What can hang from each mark
G: K
X: R
U: R
J: P
S: K
R: K U X
P: J K
F: U
K: G P R

Each row was made from one small tree. The marks that hang from a mark follow it in brackets, in alphabetical order. Every link used is in the known rows. Write each row's tree.
In the rows, zero is written as 128.
Known rows
G{K{P R{U X}}}: [170 156  95 139 218 166 106  24 125 105 118 205  80  79 111 136 107 152
 177 141 119 116 131 115]
S{K{G P R{X}}}: [151 127 100 118 201 183 102  62 125 107 157 144  94 100 107 137  89 172
 140  97 135 144 104 131]
J{P{K{R}}}: [ 89 110 133 157 138  88 181  55 141 138 150 125 115 128 113  84  94  86
 136 139 138  58 154 170]
U{R{K{G P} X}}: [134 112  78  76 163 140  96  86 113 129 141 139 115 119 149 129 122 116
 161 125 133 147 105  88]
X{R{K{G} U}}: [ 88 162  81 138 188 111 124 109 126  90  76 129 158 159 177 127 110  55
 144 160 168 123 114 123]
J{P{K}}: [ 90 128 141 122 127  75 180  50 146 127 141 115  96 161 117 103 118  50
 146 166 128  87 165 176]
U{R{X}}: [126 138 121 126 102 106 129  43  92 142 144 136 108 147 139 169 160 101
 191 174 135 112  99  89]
P{J K{R{X}}}: [109 137 144 134 136 123 112  42 100 146 192 144 139 141 105 113 103  99
 148 179 104  83 111 103]
F{U{R}}: [138 135 140 132 105  99 149  67 108 167 111 123 143 173 183 105 149  81
 197 178 120  98 115  84]
P{K{G}}: [ 98 115 140 112 162 118 137  75 134 141 153 110 132 177 123 100 117  72
 138 156 129 118 116 150]
S{K{P{J} R{X}}}: [150 158 133 113 139 144  89  47 109 110 178 152 101 104 119 132  93 139
 153 127 103 136 125 109]
U{R{K{P{J}} X}}: [129 143 113  72 106 105  83  72  99 133 154 150 126 129 160 120 121  79
 170 156  98 140 124  64]
J{P{K{G R{X}}}}: [100 115  88 137 196 127 164  52 115 146 169 112 100 128  91 113  91 114
 132 150 157  60 109 153]
F{U{R{X}}}: [154 143 116 125 121 124 141  46  93 166 121 131 122 161 163 142 159 104
 205 195 125 105  97  61]
P{K{G R{X}}}: [117 107 110 138 190 157 126  62 114 143 177 132 129 133  92 121 106 131
 139 148 139  91  89 125]
R{K{P} U X}: [147 159  89  93 179 156  95  62 144  99  98 189  98 120 146 148 114  86
 159 160 113 151 133  96]
P{J}: [ 99 180 155 127  80  70 117  71 111 124 150 110 137 188 150 121 130  31
 163 174 113 114 132 100]
K{G P}: [121 128 127 119 144 123 107  89 149 123 139 127 102 149 138 116 125  85
 155 130 129 149 112 129]
G{K{P}}: [140 139 149 115 145 117 126  51 152  92 124 159  78 132 122 120 123  95
 182 119 127 148 160 145]
K{P R}: [127 117 138 164 113 123 111  70 152 125 143 165 109 108 132 108 116 120
 169 112 117 116 127 126]
U{R{K{G P}}}: [117 111  98  81 147 114 106 106 127 133 127 129 134 130 168  91 113  94
 152 106 122 143 126 108]

Which tree is each row?
[120 134  91 152 168 149 124  68 104 131 158 131 120 137 109 147 117 131
 154 142 154  96  79  97]
K{G R{X}}
[111 144  86 127 198 123  98 109 149  92  77 151 138 129 179 114 103  75
 147 139 147 148 119 126]
X{R{K{G P} U}}
[115 131  98  95 113 113 129  67 101 125 129 141 130 142 147 157 135  91
 175 151 142 119 124  80]
U{R{K X}}
[138 136  91 147 204 151 105  89 140 133 119 162 129 105 141  91  92 125
 147 129 115 112 101 122]
K{G P R{U}}
[134 149 120 140 143 155 136  43 108 105 149 149 105 122 110 164 109 144
 152 121 144 113 125 121]
S{K{R{X}}}
[129 151 127 114 165 136  93  88 113 121 173 117 129 123 131  77  73 124
 126 104 109 136 121 129]
S{K{G P{J} R}}
[155 131 118 138 173 154 107  34 129 101 147 183  77  88  96 139 118 159
 183 117 133 118 140 118]
G{K{P R{X}}}
[133 118 104  86 122 126 100  65 123 124 131 163 105 112 154 140 134 106
 175 136 120 142 126  88]
U{R{K{P} X}}
[107 150  83  95 162 138 121  92 121 107 129 119 119 172 127 151 118  82
 142 144 158 132 111  93]
R{K{G} X}
[125 161 122 136 187 137 108  38  93 151 163 162 148 133 117 107  98  96
 141 200  95  82 109  98]
P{J K{R{U X}}}
[115 130 108  94 152 126 103 110 163 103 122 131 117 152 145 106 106  78
 140 108 127 156 131 124]
R{K{G P}}
[125 133  86 139 241 177 124  50 111 150 143 149 138 124 105 114  95 126
 136 171 126  84  86 122]
P{K{G R{U X}}}
[129 133  87  81 172 154  96  95 141 100 133 140  98 142 128 143 117  98
 147 128 137 160 112 100]
R{K{G P} X}
[116 144 126 137 143 116  88 100 121 139 173 120 139 131 135  72  96 102
 141 125 108 114 105 104]
K{G P{J} R}
[105 167  81 100 193 128 127 103 130 117  85 132 150 171 163 111 100  51
 129 155 135 124 128 110]
R{K{G} U}
[146 170  93 148 213 153 132  27  98 109 116 182 101 108 108 149 111 133
 174 153 140  97 130 111]
G{K{R{U X}}}
[ 90 130 140 133 162 111 117  85 107 154 189 106 170 160 123  62  85  81
 121 149 109  83 110 124]
P{J K{G R}}
[114 160 136  89  98  91  89 100 146 100 133 142 129 154 159  97 106  39
 152 136 101 149 155  96]
R{K{P{J}}}
[150 162 130 124 155 127  88  41 107 106 173 165  92 107 104 121 109 127
 174 136 113 118 136  98]
G{K{P{J} R{X}}}
[ 83 125 114 108 167  88 174  65 136 138 148  86 103 169 117  90 108  55
 125 161 144  93 141 178]
J{P{K{G}}}
